Known rows, with every way that one mark hangs from another
{k437 k653}: [-12  -9   3  11  -1   1   5  -5   4   8   8  -7   2 -23 -19   1  -5  10
  -3  -2  -3   2   4   0   2  -2   7   6  -3   4 -23  -1   1  -2   0 -35]
{k574 k72 k437 {k711 k105}}: [-10  -3  -9   3   9  12   7 -28  19   4  56 -46  -5  -1 -26   2  21  -8
 -13  -1  -5  -7  42 -12   8   2   7   5   3 -16   2  41  -5 -17   7   8]
{k437 k46 k653}: [-10 -16  -9  28  -1   8  17   4   6  13  10  10   7 -43 -18   8  -1   9
  19   1  -5  -2 -13  -3  12   7  10   9  -6   9 -23  -2   2  -4   0 -53]
{k566 {k184 {k374 k634} k574}}: [-11   2  -9   3  16   2   3 -19 -36 -34  28 -33 -34  -1   8   2  -8   8
  -3   4  36  11   5   1   0   1  31   5   0 -18  -5 -26  -7  -3  -9 -23]
{k184 {k574 k510 k711}}: [ -2  -5   8  -5  -3  -6  -5 -15 -16 -19  55 -64 -13  -6  26  -6  -1 -27
  -4  -4  -1   3  16   0   3   5  -7   7   5 -16  12   6  -7  -7  -9   2]
{k566 {k184 k574}}: [ -7   2  -8  -5   7   4   2 -24 -31 -36  20 -35 -10  -2  17  -1  -9 -14
  -4   5  12  13   3  -1  -7   4  12  -1  -4 -28   5 -17  -5  -4  -9 -16]
{k105 k711}: [  2   6  17  -7  11   1 -12   2  -1   2   7  -4  -2  -8   2  -9  18  -3
 -19  -3  -3  -1   2  -1   3   2  22   2   9  -7   3  28   3  -1  -1  -8]
{k574 k72 k281 k510 k711}: [ -3  -6  -4   6   1 -21   3 -14  20   5  72 -45 -15  -6  21  -1  21 -23
 -30 -10  -8  -2  33   3   6   1 -22  10   6  -7  17  61  10 -20   1   9]
{k437 {k46 k819} k653}: [  0 -19  -9  26  -5  16  24   2   7   1  12  16  16 -42 -17   8  21  23
  17   8  -3   1  -1  -1   8   5   2  12  -7  16 -15  -5   0   1   0 -48]
{k184 k374 {k574 k72 k281 k437}}: [ -5   0 -39   4  -1  10  16  -3   5  -6  62 -35 -18   6  10  -1  10 -26
 -16  -9  28  -5  15   4   5   2  14  17  12 -11   1  27  -2  -2   6 -19]
{k374 {k634 k789}}: [ -3  -1   5  -5  24  -1   5  13   5 -10   5   4 -32   1 -10   7   5  28
 -12 -19   1  -1  -2   7  10  -2  31   2  -3   6   5 -27   0  11   3  11]
{k184 k374 {k574 k281 k510}}: [ -2  -5 -19   8  -6  -7   5   4  -9 -10  52 -40 -21   5  25  -1  -5 -19
 -12  -2  31  -1   0  12   5   3   6  16  11 -10   7  13  -3   5  -3  -7]
{k374 k634}: [ -4   3   8  -1  23  -7   2   2  -1  -9  -2  -8 -34   2  -7   1   3  32
   1  -3   2   0   1   4  13   2  26   1   1   8  -3 -27   0   3   0   5]
{k510 {k574 k281}}: [ -4   1  -5   9   3  -3   8   6  15  10  13   0 -12  12  17  31   2 -13
  -6  -3   0   5 -10   8  -8  -1   5   0   7  10  -3  -1   7   4  15   6]
{k184 {k574 k711}}: [ -3   9   2  -9  -3  -1  -7 -10 -14 -19  49 -32 -17  -6  21  -5   5 -22
   4  -4  -1   2  17  -4   2   2  -3   5   4 -14   3  -3  -5  -8  -7  -4]
{k510 k574}: [ -3  -7   5   8   3   5   7   5   2   8   4 -19  -7   6  13  30  -5  -7
   1  -2   1   8  -5   1  -9  -1   6  -1   5  11 -12 -11  -1   2  13   0]
{k510 {k574 k72 {k711 k105}}}: [ -6  -6   4  10   8   4   4  -3   6   6  39 -40 -18   1  12  32   8  -2
  -7   1   0   6  26  -9  -5  -4   4   2   6   1 -21   7  -3 -10  14   1]
{k184 {k574 k510}}: [  1 -12  -3  -4  -3  -2   4  -6 -16 -20  31 -67  -4   0  28  -5  -9 -23
  -7  -1   1   3   2   4   2   8  -1   8   3 -15   9  -4  -8   4  -5  -1]
{k566 {k184 {k374 k634} {k574 k281}}}: [-11   8 -15   4  16  -3   3 -17 -27 -34  34 -20 -38   2  11   2  -4   5
  -8   2  35  10   4   6   0   1  30   5   1 -20   2 -19  -1  -2  -8 -18]
{k437 {k46 {k819 k502}} k653}: [  1 -14 -18  24  -7  16  26  -3  -3   3   8  46  23 -34 -17   9  31  27
  17  11  -2   3 -10  -2   7   6   1   8  -7  11 -13   1  -1   2  -2 -50]
{k819 k502}: [  1  10 -19  -2  -4   1   4 -10 -22   3  -7  66  12  15   1   2  20   6
   0   6   1   4 -19  -1  -2   2  -2  -7   0  -9   5  11  -2   3  -3  -4]
{k46 k819}: [ 14  -4   1  -4  -6  11  10  -3   2 -17   2   6  13   0   2  -1  32  21
  -2   9   4   5  15   2  -7  -3 -11   4  -2   9  12  -6  -3   6  -1   8]
{k561 {k566 {k184 {k374 k634} k574}}}: [-15  25  22   2  11   6   4 -17 -29 -46  19 -30 -26   1  -4  -5  14  -1
 -11   3  24   6   3   1   6   3  21   1   0 -19 -18  -7 -23  -3  -7 -20]
{k653 k437}: [  1   0   7  -3  -6  12   0  -7   5 -30  -2   8 -11 -11  14  -9   6  22
   0  -2  -2  -3 -15   0  -3  -6  41   0   9  25  -9  -5   5   2  -3   4]
{k46 {k819 k502}}: [ 14   2 -12  -5  -8  12  13  -9 -13 -14  -3  51  22  11   2   1  46  26
  -2  13   4   8   1   1  -8  -1 -12  -1  -1   3  15   2  -4   8  -3   4]
{k653 {k437 k46}}: [  3  -6   0   8  -6  15   8  -1   7 -27  -1  21  -6 -25  15  -4   9  21
  16   0  -3  -6 -26  -2   3   0  42   2   6  28  -9  -7   6   1  -3  -7]
{k574 k711}: [ -4  10  16   1  -1  -5 -13 -14   1   2  34   2 -12  -8  -2  -1  11  -3
   5  -4  -3  -1  20  -6   1  -4  -9   0   2  -1   4  16   2 -16  -5   3]
{k510 {k574 k72 k281 {k711 k753}}}: [-10   9  -6   5   3   0   7  -1  20   8  45 -28 -26 -13  26  36  19  -8
 -13  -4  -6   6  20  -2 -17  -3  -5   5   8   6  -3  18   6  -9  17  -1]
{k561 {k566 k184}}: [-12  23  25   0   6   5   3 -20 -20 -36   2 -15  -5   0 -10  -5  15  -7
 -12   5   7   6  -1   0   0   3   6  -5  -3 -19 -12   5 -19  -4  -6 -12]
{k711 k753}: [ -8  14  -6  -8  -4  10   3   1   4  -5  -7 -24 -12 -33   7  11   7  21
  -1  10  -4   1   2  -2 -23   2   2   3  -2  -2  11  -7  -5   7   4  -4]
{k831 k753}: [-24  13  11   4  -4   0  -1  -3   2   5   1 -40   3  15   9  -5  17   2
  -3   1  -5  -9  -7  -2  -6  -5  -6   7  12   5   1  -6  -4   0   1 -10]
{k574 k281 k711}: [ -5  23   2   1  -2 -17 -11 -10  20   4  47  27 -20   1   3  -1  20 -11
  -6  -7  -6  -3  14   4   2  -3 -12   1   5  -4  16  29  14 -14  -2  14]
{k510 {k574 k281 k437 k711}}: [-11   4   0   9   4   3   5 -16  25  15  41 -10 -13  11  -2  30  10 -25
  -5 -10  -5   3   1   6  -7   2   7  -1  11   7  11  20   8  -7  14  14]
{k184 {k374 k634} {k574 k281 k711}}: [ -8  20  -7   4  11 -10  -5   0  -8 -16  69 -11 -57   1  14  -1  13   6
  -1  -8  32  -3  18   6  13  -2  21  13  11  -3  -2  -6   0  -6  -5  -8]
{k574 k72 k437 k510}: [ -4 -35 -14   5   5   9  24 -23  15   8  31 -87  18   1  -6   1   2 -25
 -27  -8  -6  -3  13   1   4  11   2   9   4  -6  16  48  -4  -6   7   2]
{k634 k374}: [  3   5   4 -16   4   2  -1 -26   7  -1   1   3   2  -4  -5 -14   1 -14
 -12   3   1   2  -9  -6  -3  -4 -14   0   7  -4   7  -1   4  -7  -4   4]
{k653 {k437 {k46 k819}}}: [ 10  -7  -1   7  -9  21  13  -3   7 -35   0  24  -1 -25  16  -5  24  30
  14   5  -2  -4 -18  -1   1  -2  37   5   5  32  -4 -10   4   4  -4  -4]
{k184 k574}: [  0   3  -8  -9  -2   2   2  -1 -15 -21  25 -33  -9   1  23  -5  -3 -18
   1  -1   2   1   3   0   1   4   3   5   2 -13   0 -13  -6   3  -4  -6]
{k634 k374 k789}: [  5  -2  -3 -22   5  11   4 -11  15  -4  10  20   5  -6 -10  -6   2 -20
 -29 -21  -3   2 -11  -3  -7  -9  -7   2   2  -6  18  -2   3   3   0  11]

Rows
[ -4  -6  -7   9   4 -22   4 -13  21   1  71 -53 -19  -1  11   3  20  -8
 -32   2  -5  -4  37   2   9   2 -13  10   4 -19  11  52   5 -13   3  18] | {k574 k72 k281 k510 {k711 k105}}
[-12 -38  -8  26   1  11  26 -23  16  17  21 -56  22 -23 -29   6  -8 -15
   0  -4  -8  -5 -17   7  12  17  15  10   0   2  12  29  -3  -1   2 -21] | {k574 {k437 k46 k653} k510}
[ -3  14 -10   0   1 -14  -2  -7  23   4  64   3 -20  -5  14  -1  30 -16
 -20 -10  -8  -3  36  -3   4  -4 -19   6   5  -5   5  47  13 -21   3   0] | {k574 k72 k281 k711}
[ -6 -13 -25  17   7  11  27  -1  29  17  30 -17  -2   3   8  35  11 -25
  -8  -8  -4   1  -5   3  -1   7  12   5   7  10   0  22   6  -2  21  -7] | {k510 {k574 k72 k281 {k437 k46}}}
[ -6   8   6   9   2  -7  -2  -4  15  10  37   3 -21   7  14  31   9 -15
  -3  -6  -3   5   4   4  -8  -3  -2   0   9   9   0   8   9  -8  11   9] | {k510 {k574 k281 k711}}
[  1  -9 -21  -5  -1  -9  13   0  -1 -19  52 -66  -9   2  39  -4   3 -31
 -23  -4  -1   1  10   6   4   7  -7  12   5 -17  10  18   0   1   0  -3] | {k184 {k574 k72 k281 k510}}
[  4 -43 -22  16   3  19  37 -18  16   3  34 -72  26 -14  -4   5  20 -17
 -14  -2  -6  -3   9   1   9  15  -1  14   1   3  22  45  -5  -4   7  -6] | {k574 k72 {k437 {k46 k819}} k510}
[ -5 -10  18   8   1 -13  -8 -19  -1  -1  41 -53 -10  -3  -5   1   2   2
  -7   8  -1  -1  21  -1   7   3  -5   4   2 -15   9  22  -6  -8  -5  23] | {k574 k510 {k711 k105}}
[ -8  -9  -9   7   5   3   4 -24 -37 -30  32 -53 -14  -1  15   2 -14 -11
  -9   5  34  12   5   2  -5   3  16   7   1 -25   2  -4  -8  -4 -10 -21] | {k566 {k184 k374 {k574 k510}}}
[ -6 -22 -17  17   8  20  26  -4  15  15  22 -36   4  -1   5  34   4 -20
  -1  -7  -3   3  -1  -4  -2   7  13   4   6  12  -9  13  -1  -4  19 -13] | {k510 {k574 k72 {k437 k46}}}
[ -8 -26   2   7   4   4  10 -36  16  10  65 -85   5  -6  -8  -1  13 -29
 -23 -13 -10  -4  35  -4   6   7  -6   9   7  -7  21  64  -2 -23   3   6] | {k574 k72 k437 k510 k711}
[-10   8 -23   3   7  -1   9 -24  39   6  68 -21 -13   7 -20   3  31 -16
 -23  -3  -8  -9  34  -2   9   3   4   5   6 -18  15  54   7 -14   9  17] | {k574 k72 k281 k437 {k711 k105}}
[ -8  -4 -11   9   5   6  14  -7  25  14  17 -10  -4  17   0  31   3 -22
  -8  -7  -3   3 -13  10  -7   4  13  -1   9   8   8   9   6   4  18  11] | {k510 {k574 k281 k437}}
[ -6  -9 -20   9   8   8  21  -5  28  15  30 -28  -5  14   7  31   9 -25
 -18  -9  -4   3   2   5  -7   3   9   3   9   7   1  21   6  -1  21   2] | {k510 {k574 k72 k281 k437}}
[-14  24  25   6  13   4   3 -17 -22 -36   7 -16 -22   1 -16  -2  16   8
 -11   4  24   6   1   1   5   0  20  -1   0 -13 -18  -1 -20  -4  -6 -17] | {k561 {k566 {k184 {k374 k634}}}}
[-17  -1   1  15   3   3   8 -19  28  19  45 -12 -12   1 -11  30   7 -20
  -6 -11  -7   4   2   6  -6   0  11   2   9  10  -1  20   8  -8  14  -3] | {k510 {k574 k281 {k437 k653} k711}}
[-16 -29   8  27  -1   7  12 -37  16  18  55 -53  10 -31 -32   4   3 -20
   5  -9 -11  -6   4   2  13  13   7  10   2   1  16  45  -1 -17  -2 -17] | {k574 {k437 k46 k653} k510 k711}
[-11  -5 -23   4   9  15  11 -27 -27 -27  39 -49 -13  -1   5   2  -5 -17
 -11   1  32   9  15  -3  -5   2  22   7   2 -25  -1   5  -7  -9  -4 -28] | {k566 {k184 k374 {k574 k72 k437}}}
[-11  15  -1   6   3  -3   1  -2  18   5  33 -14 -30  -5  11  38  11   4
  -4   7  -2   5   7   2 -16  -1   5   1   6   0   1  -1   3   1  15  15] | {k510 {k574 k281 {k711 k105 k753}}}
[-13 -15 -18  14   7   9  23  -7  30  18  33 -31  -3   2  -2  32   7 -19
 -19 -10  -5   3   3   5  -5   2  13   6   9   9 -11  22   7  -2  22 -15] | {k510 {k574 k72 k281 {k437 k653}}}
[ -2 -18  -7  16   4  22  22  -6  14   9  10 -18   9   2  -2  34   8 -10
   8  -1  -1   5 -11   2  -6   7  14   2   6  15   3  -2  -2   3  15  -1] | {k510 {k574 {k437 {k46 k819}}}}
[ -7 -16  -7  17   6  17  19  -5  13  15  10 -20   4   2  -3  34  -2 -18
   9  -4  -2   2 -17   1  -3   8  17   1   6  12  -1   0  -2   2  16  -4] | {k510 {k574 {k437 k46}}}
[-11  26  13  -4   5   3   7 -19 -18 -47  23 -32 -11   1   7  -7  20 -20
 -20   2   6   7   5   0   1   4   4  -1  -2 -26 -11   9 -18  -5  -5 -16] | {k561 {k566 {k184 {k574 k72 k281}}}}
[-14 -21 -13  14  -1  -5  19 -25  34  15  32 -43  10  -1 -25   1  -1 -22
 -24  -8  -9  -5 -11  19   6  11   9   8   5  -3  26  42   8   3   5   0] | {k574 k281 {k437 k653} k510}
[ -9   1 -13   4   6   6   1 -19 -36 -30  28 -29 -18  -2  11   2 -10  -7
  -3   5  34  11   6  -1  -6   0  18   5   0 -23  -3 -12  -6  -5  -9 -25] | {k566 {k184 k374 k574}}
[ -2 -19  11   6   2  -9   1 -18   0   3  59 -70  -5 -13  15   0  11 -14
 -20  -7  -6   1  39  -7   5   1 -19   9   4  -5   5  48  -1 -22  -2  -1] | {k574 k72 k510 k711}
[-15   3   3   8   5  16   6 -18  14   9  28 -44 -17  -5  -9  37   6   1
   1   5  -3   4   9  -3 -16   3  16   0   6   0   3   3  -7  -1  15  12] | {k510 {k574 k437 {k711 k105 k753}}}
[-11  12 -11   5   5  -2  -4 -25 -26 -28  51 -16 -28  -3  13   1   0 -13
  -6   1  31  10  12   1  -5  -2  13   5   2 -25   4   2   0 -11 -10 -19] | {k566 {k184 k374 {k574 k281 k711}}}
[ -4 -20 -23  19   0  -2  24 -18  31  14  28 -25  12   0 -10   5   5 -31
  -8  -5  -8  -8 -24  17  12  19   7   7   4  -2  40  44   7   3   5  13] | {k574 k281 {k437 k46} k510}
[ -9  -2  -9   9   7   5  12 -14  27  16  54 -26 -13   8   5  30  17 -28
 -15 -12  -6   3  17   0  -5   0   4   3  11   5   3  33   8 -13  18   5] | {k510 {k574 k72 k281 k437 k711}}
[-12  -7   0  -1   7   4   2 -43 -26 -32  43 -63  -7  -2   7  -2  -7 -26
  -9   1   9  11   8   1  -5   8  11   1  -1 -31  20   5  -6 -11 -11  -5] | {k566 {k184 {k574 k437 k510 k711}}}
[  2 -17 -19   6   1 -17  15  -1  20   4  38 -47  -2   2  23   1  10 -19
 -35  -5  -5  -2  12   8   5   5 -13  10   4  -6  13  45   8  -3   6   3] | {k574 k72 k281 k510}
[ -8 -15  -5  17   7  16  17 -13  13  16  45 -35  -4  -7   3  34  13 -22
   3  -9  -6   3  13  -8  -1   5   6   4   8  11  -7  24   0 -15  16 -11] | {k510 {k574 k72 {k437 k46} k711}}
[-13  -6 -28  20   0   7  23 -13  37  18  26  16   9 -16 -31   6  11 -16
   1  -7 -10  -9 -19  11  12  12  16   7   0   3  12  28  11   0   7 -20] | {k574 k281 {k437 k46 k653}}
[-10 -17  14   7   0   1   1 -40  11  10  48 -60   5   0 -19  -2   4 -26
  -9  -9  -8  -4  12   4   5   9   0   3   7  -5  32  48  -3 -14  -3  20] | {k574 k437 k510 k711}
[-16   5  -3   2  -3  -4   4 -35  32   8  57 -53 -12 -14  -9   6  18 -20
 -18  -4 -13  -6   8  12 -10  11  -3   7   7  -9  52  54   4  -7   3  26] | {k574 k281 k437 k510 {k711 k753}}
[-11  11   2   4  -2 -18  -4 -16  20  -2  49 -45 -26 -18   5   9  16   8
 -18  13  -6  -3  16   8  -8   5  -7   7   2 -18  30  29   2   0   0  30] | {k574 k281 k510 {k711 k105 k753}}
[-13 -22 -10  14   7  18  22  -9  18  15  24 -49   3  -3  -6  32   0 -14
 -12  -8  -4   6  10  -2  -6   2  15   5   6  10 -20  12  -1  -4  20 -21] | {k510 {k574 k72 {k437 k653}}}
[ -9   0  19   1  -5  -6  -6 -19   0   0  38 -61 -14 -30  10   7   7   3
  -7   3  -7   1  18  -1 -13   4 -12   6   2  -5  24  24  -5  -9  -4  10] | {k574 k510 {k711 k753}}
[ -9  24 -15  -6  -1  -7   0  -7  26   1  59 -13 -29 -28  18   8  35   0
 -20  -3 -10  -3  37  -5 -12  -3 -16   9   3  -6  13  42   9 -16   6  -3] | {k574 k72 k281 {k711 k753}}
[-13 -34   1  15   1   8  17 -28  15  13  20 -68  19  -8 -31   1 -10 -15
 -15  -6  -6  -2  -5   9   5  10  13   8   3  -1  12  29  -4   0   2 -10] | {k574 {k437 k653} k510}
[-10 -46 -20  26   4  15  35 -20  19  17  38 -80  22 -29 -18   6   2 -19
 -14  -8  -9  -5   6   0  13  16   9  15   0   1   1  47  -4  -8   8 -34] | {k574 k72 {k437 k46 k653} k510}
[-13   0  -2  -3  -2  10   2 -25  -2 -12  57 -45  -8 -11  -5  -5   4 -25
   2  -8  -4  -1  18  -2   4   5   9   7   4 -15   3   8  -5  -9  -4 -16] | {k184 {k574 {k437 k653} k711}}
[-11  -4  -3  10   3 -12   4 -35  31   8  59 -42  -8  12 -23   2  13 -19
 -19   0  -7  -8   8  12   9  10   5   4   7 -19  38  51   4  -5   2  39] | {k574 k281 k437 k510 {k711 k105}}
[ -9  -8   4  18   4  14  10 -15  13  16  33 -17  -4  -4  -5  33   5 -21
  13  -7  -4   3  -2  -2  -2   6  11   1   7  11   2  11   0 -10  12  -1] | {k510 {k574 {k437 k46} k711}}
[ -5   1   5   9   1 -25  -6 -16  17   2  54 -28 -18   5   0   1  11  -6
 -17   5  -3  -4  14   9   8   4  -8   4   4 -17  22  34   6  -5  -2  32] | {k574 k281 k510 {k711 k105}}
